Known rows, with every way that one mark hangs from another
vapofem{matoguk tumel{fomam}}: [-0.36  0.20  0.45  0.38 -0.25 -0.09 -0.04  0.11 -0.34  0.04  0.09 -0.01
  0.42 -0.43 -0.52  0.18 -0.11  0.09]
vapofem{femi matoguk sepipul tumel{fomam}}: [-0.48  0.20  0.53  0.56 -0.27 -0.27  0.01  0.36 -0.24  0.08  0.26  0.20
  0.26 -0.36 -0.60  0.20 -0.42  0.13]
vapofem{tumel}: [-0.19  0.11  0.40  0.19 -0.14 -0.06 -0.11  0.13 -0.15  0.01  0.03  0.05
  0.17 -0.31 -0.30  0.16 -0.03 -0.10]
sepipul{dudara}: [-0.06  0.14  0.39  0.12 -0.08 -0.05 -0.07  0.10 -0.24  0.09 -0.24 -0.11
  0.09 -0.24  0.01  0.11 -0.34 -0.25]
tumel{dudara{sepipul} fomam}: [-0.15  0.16 -0.01  0.36 -0.38 -0.06  0.03  0.00 -0.29  0.07  0.08 -0.41
  0.25 -0.50 -0.05  0.00 -0.26 -0.06]
matoguk{vapofem{femi sepipul tumel}}: [-0.14  0.22  0.58  0.48 -0.03 -0.08 -0.13  0.37  0.07  0.05  0.18  0.21
  0.11  0.10 -0.44  0.21 -0.32  0.06]
fomam{sepipul{dudara{tumel}}}: [-0.02  0.17  0.38  0.19 -0.22  0.06 -0.07  0.12 -0.38  0.19 -0.02 -0.16
 -0.04 -0.56  0.08 -0.07 -0.20 -0.61]
sepipul{dudara{tumel{fomam}}}: [ 0.12  0.17  0.69  0.23 -0.25  0.15 -0.03 -0.03 -0.57  0.16 -0.06 -0.21
  0.14 -0.44 -0.21  0.06 -0.21 -0.15]
fomam{sepipul{dudara}}: [-0.17  0.15  0.14  0.20 -0.15 -0.08 -0.10  0.16 -0.30  0.16 -0.17 -0.20
  0.00 -0.42  0.12  0.01 -0.29 -0.40]
matoguk{vapofem{sepipul}}: [-0.06  0.24  0.13  0.36 -0.02  0.00 -0.14  0.26  0.09  0.01 -0.01 -0.08
  0.12  0.01 -0.20  0.09 -0.27  0.02]
vapofem{matoguk sepipul{dudara} tumel}: [-0.30  0.18  0.75  0.33 -0.18 -0.30 -0.02  0.41 -0.28  0.07  0.19  0.21
  0.24 -0.67 -0.07  0.10 -0.69 -0.59]
matoguk{vapofem{femi}}: [-0.08  0.27  0.17  0.35  0.07  0.09 -0.14  0.15  0.17  0.07 -0.21 -0.02
  0.10  0.47 -0.40  0.22 -0.08  0.24]
sepipul{dudara{tumel}}: [ 0.10  0.16  0.63  0.11 -0.14  0.10 -0.05  0.07 -0.34  0.12 -0.09 -0.07
  0.06 -0.39 -0.03  0.03 -0.24 -0.47]
dudara{sepipul tumel}: [ 0.02  0.19  0.21  0.15 -0.24  0.00  0.04  0.14 -0.07  0.10  0.03 -0.08
 -0.11 -0.50  0.02 -0.07  0.00 -0.37]
femi{fomam}: [-0.13  0.02  0.21  0.14 -0.24  0.09 -0.17 -0.02 -0.18  0.03 -0.02 -0.06
  0.06 -0.24 -0.25  0.16  0.07  0.11]
vapofem{sepipul}: [-0.22  0.13  0.03  0.24 -0.16 -0.15 -0.06  0.27 -0.03  0.00  0.02 -0.03
  0.04 -0.34 -0.14  0.06 -0.29 -0.07]
vapofem{femi sepipul}: [-0.31  0.14  0.09  0.33 -0.13 -0.20 -0.04  0.34  0.05  0.04  0.01  0.10
 -0.06 -0.08 -0.28  0.14 -0.36  0.06]
tumel{dudara}: [-0.23  0.12 -0.06  0.23 -0.22  0.03 -0.09  0.02 -0.12 -0.03  0.00 -0.24
  0.34 -0.21 -0.12  0.10 -0.24 -0.22]
femi{fomam{sepipul{dudara}}}: [-0.11  0.03  0.37  0.20 -0.28  0.03 -0.18  0.04 -0.44  0.18 -0.03 -0.17
 -0.04 -0.53  0.07  0.04 -0.18 -0.29]

Rows
[-0.16  0.22  0.29  0.57 -0.30  0.15 -0.19 -0.01 -0.40  0.09  0.25 -0.37
  0.50 -0.27 -0.37  0.07 -0.13 -0.03] => matoguk{vapofem{tumel{dudara fomam{sepipul}}}}
[-0.12  0.18  0.11  0.34 -0.34  0.14 -0.07  0.01 -0.43  0.16  0.06 -0.30
  0.07 -0.52 -0.30 -0.05  0.14 -0.02] => dudara{tumel{fomam{sepipul}}}
[-0.16  0.16  0.24  0.32 -0.25 -0.05 -0.08  0.05 -0.53  0.21 -0.16 -0.35
  0.09 -0.47 -0.06  0.02 -0.25 -0.07] => tumel{fomam{sepipul{dudara}}}
[-0.02  0.16  0.68  0.29 -0.17 -0.07  0.00  0.32 -0.25  0.15  0.09  0.14
 -0.11 -0.32 -0.10  0.05 -0.56 -0.42] => vapofem{femi sepipul{dudara{tumel}}}
[-0.37  0.19  0.82  0.42 -0.15 -0.34  0.01  0.48 -0.20  0.11  0.17  0.33
  0.15 -0.42 -0.21  0.17 -0.77 -0.45] => vapofem{femi matoguk sepipul{dudara} tumel}
[-0.32  0.14 -0.20  0.43 -0.39  0.04 -0.09 -0.04 -0.40  0.09  0.08 -0.47
  0.34 -0.46 -0.19  0.01 -0.16 -0.04] => tumel{dudara fomam{sepipul}}
[-0.31  0.04  0.07  0.31 -0.28  0.02 -0.17  0.09 -0.15  0.15  0.02 -0.02
 -0.12 -0.16 -0.28  0.12  0.04  0.11] => vapofem{femi{fomam{sepipul}}}
[-0.10  0.23  0.55  0.39  0.03  0.05 -0.16  0.19  0.05  0.06 -0.01  0.13
  0.18  0.30 -0.51  0.26 -0.06  0.16] => matoguk{vapofem{femi tumel}}
[-0.43  0.22  0.40  0.56 -0.40 -0.23  0.08  0.19 -0.26  0.10  0.29 -0.03
  0.39 -0.47 -0.33  0.11 -0.44 -0.16] => vapofem{femi matoguk tumel{dudara{sepipul} fomam}}
[-0.08  0.24  0.64  0.50 -0.08  0.09 -0.14  0.08 -0.18  0.10  0.01 -0.02
  0.26  0.24 -0.70  0.28 -0.03  0.48] => matoguk{vapofem{femi tumel{fomam}}}
[-0.01  0.16  0.78  0.42 -0.27 -0.04  0.02  0.22 -0.49  0.19  0.11 -0.01
 -0.01 -0.37 -0.29  0.07 -0.51 -0.09] => vapofem{femi sepipul{dudara{tumel{fomam}}}}
[-0.60  0.20  0.22  0.62 -0.41 -0.13 -0.04  0.16 -0.37  0.12  0.30 -0.10
  0.47 -0.43 -0.47  0.12 -0.33 -0.14] => vapofem{femi matoguk tumel{dudara fomam{sepipul}}}
[-0.22  0.15  0.62  0.34 -0.33  0.05 -0.08  0.17 -0.39  0.25  0.13  0.11
 -0.02 -0.46 -0.15  0.04 -0.28 -0.53] => vapofem{femi{fomam{sepipul{dudara{tumel}}}} matoguk}
[-0.35  0.19  0.90  0.53 -0.25 -0.30  0.02  0.38 -0.44  0.15  0.20  0.18
  0.23 -0.47 -0.40  0.19 -0.72 -0.13] => vapofem{femi matoguk sepipul{dudara} tumel{fomam}}
[-0.04  0.11  0.77  0.37 -0.11  0.18 -0.24  0.07 -0.09  0.08  0.13  0.17
  0.13  0.19 -0.56  0.30  0.04  0.25] => matoguk{vapofem{femi{fomam} tumel}}
[-0.41  0.19  0.46  0.48 -0.31 -0.24 -0.01  0.29 -0.33  0.03  0.28  0.07
  0.34 -0.62 -0.46  0.13 -0.36  0.00] => vapofem{matoguk sepipul tumel{fomam}}
[ 0.05  0.20  0.30  0.27 -0.33  0.04  0.05  0.04 -0.30  0.14  0.06 -0.23
 -0.02 -0.55 -0.17 -0.06  0.03 -0.05] => dudara{sepipul tumel{fomam}}
[-0.12  0.25  0.17  0.45  0.02 -0.04 -0.11  0.33  0.18  0.06 -0.02  0.05
  0.02  0.27 -0.35  0.16 -0.33  0.16] => matoguk{vapofem{femi sepipul}}
[-0.12  0.22  0.66  0.59 -0.13 -0.04 -0.11  0.26 -0.19  0.09  0.20  0.06
  0.19  0.05 -0.63  0.23 -0.28  0.39] => matoguk{vapofem{femi sepipul tumel{fomam}}}
[-0.51  0.10  0.42  0.41 -0.33 -0.10 -0.14  0.21 -0.22  0.13  0.24  0.22
  0.10 -0.40 -0.42  0.17 -0.07 -0.14] => vapofem{femi{fomam{sepipul}} matoguk tumel}
